Known rows, with every step that occurs:
nade > kikif > falu > popip: [-1.16 -2.19 -2.17 -0.82 -0.08 -0.57  2.47 -2.06  1.16  1.06 -0.94  4.07
 -0.56  1.35 -0.01  0.00 -0.35  1.14 -0.33  1.98  0.40  0.69  1.35  0.32
  0.31 -0.92 -0.07  2.21]
kikif > falu > popip > vabam > teme: [ 1.09 -0.11 -1.09 -0.81 -0.48 -0.21  1.00 -3.06 -0.09 -1.93  0.75  0.63
  1.94 -0.73  0.74  0.15 -0.10  1.89  2.76 -0.06 -1.32  0.75 -0.48  0.51
 -0.16 -1.54 -0.06  2.68]
vabam > teme > tagukob > kikif > falu > popip > nade > kala: [ 1.04 -0.46  0.82  1.52  1.85 -2.41 -1.49  0.89  0.90  0.16 -0.09 -2.98
 -2.00 -0.97  1.16  0.78 -0.32 -0.18 -1.63 -1.42  1.16  1.08  1.80  1.96
 -1.02 -1.24  0.04  4.09]
popip > vabam > teme: [ 0.79  1.02  0.03 -0.66 -3.58  1.97  2.71 -0.99 -1.93 -0.39  2.70 -0.87
  1.62 -1.02 -0.63 -0.38  1.42  1.28  2.84  1.21 -1.80  0.20 -3.47 -1.10
  0.44 -0.22  0.21 -0.36]
nade > kala: [ 0.78  2.17 -1.28 -3.02 -1.49  1.19  1.65  1.52  0.05  1.74  0.83  0.36
 -1.26 -0.71 -0.84  0.81  1.94  0.04  0.48  2.63  1.17 -0.55 -0.96 -2.59
  1.58  1.35  0.40 -0.42]
tagukob > teme > nade > kikif: [-1.55  0.20  0.70 -0.20 -1.70  0.13 -0.45  0.58 -0.66 -0.19  0.08 -1.33
 -0.73  0.17 -2.30  0.12 -0.72 -1.39 -0.46  2.52  1.08 -1.26 -2.22 -0.67
 -0.92  2.56 -0.31 -3.58]
tagukob > kikif > falu > popip > vabam: [-1.56 -2.79 -1.47 -0.76  0.47  1.09  3.79 -2.92  0.07 -0.41  0.65  2.68
  1.16  1.52  1.06 -1.48 -0.84  1.37 -0.30  0.05  0.28  0.95  0.64  1.35
 -0.41 -2.41 -0.57  0.30]
kikif > falu > popip > nade: [-0.48 -0.73 -1.57  0.05 -0.82  0.21 -1.73 -2.64  0.11 -1.62 -0.95  1.22
 -1.09 -0.53  0.48 -2.06 -0.16 -0.10 -0.04  0.12  1.64  0.44  1.95 -0.07
 -0.20  0.56 -0.77  1.52]
kikif > tagukob > teme: [ 2.92  3.46 -0.13 -1.00 -2.22  0.16 -1.60  2.70 -0.35 -1.70 -1.99  1.93
  0.20 -1.70 -1.14  1.58  0.91 -1.50  1.54  1.58  0.62 -1.44  0.30 -2.70
  1.58  1.65 -0.36 -2.66]
falu > kikif > tagukob > teme: [ 2.52  1.83 -0.49 -0.95 -0.08 -1.73 -0.44  1.75 -1.33  0.50 -1.85  3.43
  1.02 -0.49 -0.50  1.65  1.35 -2.06 -0.61  1.30  0.51 -1.34  1.90 -1.85
  0.64  0.18  0.35 -1.67]
vabam > teme > tagukob > kikif > falu: [ 0.94 -0.52  1.47  1.14 -0.64  0.26  1.43  0.33 -0.08 -0.99 -1.33  1.65
 -0.34  0.39 -1.08  0.08  0.19 -0.24 -0.63  1.09 -1.13  0.33 -0.87  2.42
  0.08 -0.22 -0.95  3.41]
popip > nade > kikif > tagukob > teme: [ 1.46 -0.31  0.29  1.90 -2.18 -1.21  0.72  2.85 -1.24  1.29 -1.09  0.05
 -1.05 -1.61  0.15  0.80  0.12 -1.21 -0.49  2.39  1.11 -0.41  0.59 -1.60
  1.06  1.23 -0.28 -2.31]
nade > kikif > tagukob: [ 0.97 -2.14 -0.44 -0.10 -1.42  0.70  3.70  1.84 -0.80  4.39 -0.19  3.24
 -0.55  0.08  0.48 -0.13  0.69  0.15 -0.87  2.21 -0.80 -0.28  1.08 -0.88
  2.33  0.52  0.59 -0.86]
tagukob > kikif > falu: [-0.16 -2.57 -1.07 -0.92 -2.17  1.46  3.34 -0.80 -0.24 -0.22 -1.68  4.52
 -0.91  1.47 -0.85 -0.99  0.57  0.05 -1.23  2.98  0.81  0.03 -0.02  1.11
  0.77 -0.07 -1.52  0.60]
teme > tagukob > kikif > falu: [-0.95 -0.62  1.10  0.23  1.19  1.91  1.87  0.07  0.16 -0.17 -1.65  3.21
 -0.75  1.20 -0.78 -1.19 -0.26 -0.74 -1.70  1.17 -0.26  0.21 -0.39  1.88
  0.73  0.33 -1.24  1.78]
teme > vabam > kala: [-0.91  2.75 -1.11 -2.79  0.85  2.94 -2.15  1.60  1.26 -0.32  0.78 -0.17
  0.13  1.69 -1.06  0.36  3.29  0.76  1.42 -1.90 -0.56  0.03 -3.27 -3.09
  1.08 -0.02  0.68 -1.06]
kikif > tagukob > teme > vabam > kala: [ 2.17  4.73 -0.40 -2.21  2.00  0.40 -4.91  4.56  1.52 -2.11 -1.88 -0.44
  0.71 -0.04 -0.37  3.32  2.72 -0.64  2.10 -2.43 -0.25 -0.89 -1.42 -3.59
  1.72  0.18  0.36 -2.31]
vabam > kala: [ 0.40  2.34 -1.30 -2.16 -1.20  0.93  0.78  0.29  0.31 -0.27  0.34  1.43
 -1.50 -0.05 -2.12  0.07  2.40  0.56  1.19  0.92  0.82 -0.23 -2.10 -2.64
  1.15  0.76  0.58 -0.07]
falu > popip > vabam > teme > nade > kala: [ 0.27  0.91  0.05 -1.69  0.88 -0.53 -0.88 -0.81 -0.35  1.21  3.84 -6.31
  0.88 -1.42  1.41 -0.15 -0.34  0.93  1.20 -2.06 -0.10 -0.31 -0.64 -0.27
 -1.11  0.17  1.41 -1.06]
tagukob > kikif > falu > popip > vabam > teme > nade: [-0.76 -4.09  0.41  0.58  0.24 -0.34  0.42 -3.43 -0.86 -0.83  1.31 -2.29
  1.16  0.75  1.02 -2.07 -1.85  0.87 -0.46 -1.87 -0.41  0.30  0.32  3.52
 -2.09 -1.26 -0.34  0.44]
tagukob > kikif > falu > popip: [-0.82 -1.92 -1.98 -0.93 -1.05  0.27  1.90 -2.10  0.97 -0.83 -1.21  4.09
 -0.76  1.94 -0.40 -0.99 -0.33  0.33 -0.94  0.27  1.62  0.33  2.02  0.97
 -0.53 -1.54 -0.62  0.85]
falu > popip > nade > kikif > tagukob > teme > vabam > kala: [ 0.18  1.29 -0.66  0.67  3.28 -1.98 -5.12  3.50  1.98 -0.03 -0.47 -2.65
 -0.31  0.37  1.54  2.39  1.45  0.03  0.35 -4.19  0.88  0.52  0.99 -2.81
 -0.10 -1.37  1.19 -1.49]

Rows:
[-0.01 -0.83  1.19  2.87  0.17 -1.07 -1.48 -1.02  0.16 -1.76 -0.47 -1.11
 -1.15  0.09  0.41 -1.33 -0.84 -0.21 -1.39 -2.31  0.38  1.01  1.21  2.62
 -1.56 -1.02 -0.48  3.60] | vabam > teme > tagukob > kikif > falu > popip > nade
[-0.85 -1.13  0.14 -0.18  0.02 -0.73 -0.64 -0.30  0.08 -1.08 -2.24  0.41
 -0.53 -0.02 -1.62  0.90 -1.23 -1.21 -0.71  3.81  0.95 -0.79 -0.66  1.14
 -0.37  2.36 -1.43 -0.86] | tagukob > teme > nade > kikif > falu
[-1.49 -0.80 -0.17 -0.37  5.04 -2.73 -1.26 -1.73  1.23 -1.54 -0.41 -2.15
  0.45 -0.05  0.42  1.87 -1.57  0.71  0.73 -0.07  0.87  0.13 -0.24  0.81
 -1.30 -0.67  0.17  0.30] | tagukob > teme > nade > kikif > falu > popip > vabam > kala
[ 0.82  4.11  1.66  0.17 -1.73  1.61 -0.67  0.89 -0.39 -0.93  0.91 -0.66
 -0.07 -0.85 -2.02 -0.18  1.17 -0.33  1.50 -0.02 -1.80 -0.40 -2.78 -0.67
  0.42  1.43  0.40  1.19] | vabam > teme > tagukob
[-0.20  5.72 -0.83 -2.73  0.65  1.29 -4.79  2.58  1.94 -3.77 -0.77 -0.96
  0.47  0.99 -2.32  2.97  3.03 -0.33  2.68 -1.33  0.40 -0.47 -3.98 -3.99
  0.26  0.21 -0.01 -2.20] | tagukob > teme > vabam > kala
[ 0.74 -3.02  1.08  1.32  1.19 -1.02  0.79 -0.70 -1.28  3.82  2.90 -3.39
  1.54 -0.66  2.66 -1.29 -1.41  1.13 -0.23 -2.45 -2.08  0.01  1.59  1.46
 -0.49 -0.57  1.67 -1.02] | falu > popip > vabam > teme > nade > kikif > tagukob
[ 2.01 -3.20  1.22  1.28 -1.31 -0.72  0.95  1.61 -1.63  4.02  0.70 -1.82
 -0.55 -0.62  0.40 -0.80 -0.21 -0.16 -1.02  0.26 -1.44 -0.85  1.33  1.18
  0.73  1.73  0.84 -0.89] | vabam > teme > nade > kikif > tagukob
[-0.66  0.87 -0.34  0.97  1.18 -0.34 -4.40  2.73  0.94  0.25 -0.30 -1.77
  0.67  0.69  1.84  1.13  0.41 -0.57 -0.27 -3.20  0.27  0.21  1.51 -2.15
 -0.21 -0.78  0.39 -3.17] | falu > popip > nade > kikif > tagukob > teme > vabam
[ 0.40  3.96  0.34 -2.48  0.19 -0.13 -3.14  2.04  0.21 -1.23 -0.09 -3.60
 -1.07 -1.56 -1.78  1.57  0.19 -1.99  0.41  1.73  2.39 -1.91 -1.16 -2.03
 -0.25  3.19 -0.20 -3.47] | tagukob > teme > nade > kala
[ 1.73  2.35  1.28 -0.64 -0.48  0.32 -3.90  1.99 -0.87 -1.27 -1.68 -1.23
  0.06 -1.72 -0.95 -0.32 -0.47 -2.46  0.08  0.05  0.75 -2.27  0.66 -1.12
  0.59  3.42 -0.46 -4.15] | kikif > tagukob > teme > nade
[ 0.43  0.70  0.76  1.07  0.54 -0.88 -0.62 -0.96  1.03 -1.97 -0.79  1.26
 -0.25  0.81 -0.63  0.03 -0.67  0.05 -0.34 -1.94 -0.44  0.53  0.51  2.44
 -1.03 -1.61 -0.18  3.62] | vabam > teme > tagukob > kikif > falu > popip
[ 0.27  2.04  1.18  0.25  2.49  0.22 -1.04 -2.29  0.14 -1.99  0.62 -0.77
  2.15 -1.10  0.97  0.20 -0.84  1.01  2.31 -1.74 -2.53  0.82 -0.79  1.32
 -0.21 -1.16  0.16  3.65] | kikif > falu > popip > vabam > teme > tagukob
[-2.39 -1.59 -1.29  1.20 -2.49  0.14  1.82 -1.42 -0.32  1.95  1.75  0.06
 -1.67  0.61 -0.16 -2.03  0.04  0.60 -1.02  0.25  1.34  0.84  0.58 -1.20
 -0.76 -0.14  0.72 -0.55] | falu > popip > nade > kikif
[-1.13 -3.05 -1.33  1.00 -1.37 -0.04  0.95 -2.37 -0.04 -0.76 -0.77  1.74
 -1.74  1.02  0.44 -2.69 -0.47  0.05 -2.12 -0.28  2.34  0.71  2.27  1.27
 -0.97 -0.84 -0.98  0.75] | tagukob > kikif > falu > popip > nade
[-0.03 -2.58 -0.81  1.80 -0.81 -0.70  1.02  0.26 -0.55  3.68  0.62  0.41
 -1.29 -0.33  1.73 -1.69 -0.21  0.13 -1.69 -0.94  0.82  0.44  3.20 -0.94
  0.56 -0.17  1.11 -0.74] | falu > popip > nade > kikif > tagukob
[ 0.03  0.13  0.47  1.19  0.11  0.84 -2.61  4.03 -0.21  0.72 -0.69 -1.48
  0.39  0.16  1.16  1.10  1.19 -1.07 -0.45 -0.45 -0.26 -0.03 -0.47 -2.12
  0.94  0.50 -0.35 -3.20] | popip > nade > kikif > tagukob > teme > vabam
[ 0.08  1.36  1.86  1.04 -2.55  1.14  1.83  1.25 -0.72 -0.22  1.09  0.05
 -0.56  0.72 -1.89 -0.72  0.78 -0.43 -0.37 -0.41 -1.06 -0.04 -2.54  0.73
 -0.42  0.00  0.09  0.78] | vabam > teme > tagukob > kikif
[-2.48 -0.71  0.79  0.30  3.30  1.59  1.98 -2.18  0.45 -0.51  0.45  1.46
  1.42  1.22  1.16 -1.59 -1.61  0.62 -0.72 -1.59 -1.02  0.93  0.05  2.13
 -0.48 -1.90 -0.37  1.55] | teme > tagukob > kikif > falu > popip > vabam
[-1.55  0.20  0.28  0.13  2.02  0.69  0.30 -1.21  1.29 -1.00 -1.28  2.95
 -0.43  1.60 -0.39 -1.15 -1.17 -0.39 -1.64 -1.45  0.20  0.30  0.91  1.86
 -0.53 -0.68 -0.40  2.02] | teme > tagukob > kikif > falu > popip
[-1.12  1.47  1.55  1.24  0.08  0.97  1.60 -1.17 -0.40 -0.40  3.21 -1.87
  1.50  0.68  0.24 -0.94 -0.57  0.92  0.58 -3.37 -1.69  0.65 -2.00  0.91
 -1.61 -2.36  0.99  0.41] | falu > popip > vabam > teme > tagukob > kikif
[-3.00 -4.30 -0.21 -0.17  2.91  0.53  1.71 -3.62 -0.14  1.88  1.35 -0.50
  1.17  0.88  1.69 -2.06 -2.23  1.13 -0.90  0.20 -0.66  0.45  0.73  2.25
 -0.69 -0.03 -0.08  0.05] | teme > nade > kikif > falu > popip > vabam
[ 0.73  0.26 -0.40  1.88 -1.00 -2.30 -1.15  1.57 -0.16  0.46 -0.62 -0.33
 -0.74 -1.04  0.63  0.87 -0.57 -0.86 -0.29 -0.31  1.71 -0.17  2.43 -1.83
 -0.15  0.12  0.48 -1.88] | falu > popip > nade > kikif > tagukob > teme
[ 0.17 -2.75 -1.16  0.36 -0.24 -1.35  3.62 -2.68  0.07  0.98  1.28  0.87
  1.63  0.22  1.14  1.06 -0.43  2.62  1.55  1.25 -1.72  1.43 -0.13  1.29
 -0.19 -2.54  0.36  3.11] | nade > kikif > falu > popip > vabam > teme
[-1.58 -0.25 -0.49 -0.20  1.25 -2.06 -2.33 -1.48  1.22 -1.72 -1.82  0.11
 -0.31  0.57 -1.05  0.80 -2.14 -0.89 -0.55  1.04  1.44 -0.68  1.23  1.06
 -1.58  1.20 -0.58 -0.35] | tagukob > teme > nade > kikif > falu > popip
[-1.74 -2.58 -0.59  1.18 -3.44  1.39  3.42  0.00 -1.67  2.73  1.46  0.26
 -1.83  0.31 -0.66 -1.94  0.78  0.26 -1.39  2.88  0.67  0.61 -1.32 -1.02
  0.38  1.11 -0.03 -0.79] | popip > nade > kikif
[ 0.27 -1.31  2.00  1.30  0.65  1.25  3.05 -0.46 -1.03 -0.58  0.46  0.04
  1.36 -0.10  0.52 -0.25 -0.32  0.74  0.08  0.41 -2.43  0.93 -1.88  2.92
  0.23 -1.29 -0.86  2.70] | popip > vabam > teme > tagukob > kikif > falu
[-0.78 -0.72  1.06  1.37  2.98 -0.83  1.86 -1.88  0.36  0.85  1.21 -0.21
  1.86 -0.13  1.31  0.83 -1.21  1.79  0.99 -0.49 -2.98  1.52 -0.84  2.03
 -0.32 -1.98  0.54  4.23] | nade > kikif > falu > popip > vabam > teme > tagukob
[ 0.03 -1.23  0.24 -0.31  0.99 -0.02 -1.73 -3.69 -0.64 -1.56  1.17 -2.74
  1.78 -0.75  1.20 -1.58 -1.43  0.91  1.12 -1.41 -1.14  0.06  0.46  2.12
 -1.18  0.20 -0.17  1.06] | kikif > falu > popip > vabam > teme > nade
[ 2.74  2.99  0.84 -2.03  1.21 -1.10 -3.60  3.82 -0.10  0.57 -1.29 -3.20
 -0.71 -2.69  0.12  1.85 -0.01 -2.24 -0.18  0.83  1.77 -2.27  1.70 -1.53
  1.24  3.32  0.05 -3.43] | kikif > tagukob > teme > nade > kala
[ 1.55  0.82 -0.18 -0.06 -1.78 -0.94  1.68  2.93 -0.28  1.07 -1.56  2.53
 -0.14 -0.74 -0.77  2.39  0.51 -0.84  0.53  2.80  0.16 -0.80  0.44 -1.85
  1.51  0.70  0.04 -1.92] | nade > kikif > tagukob > teme
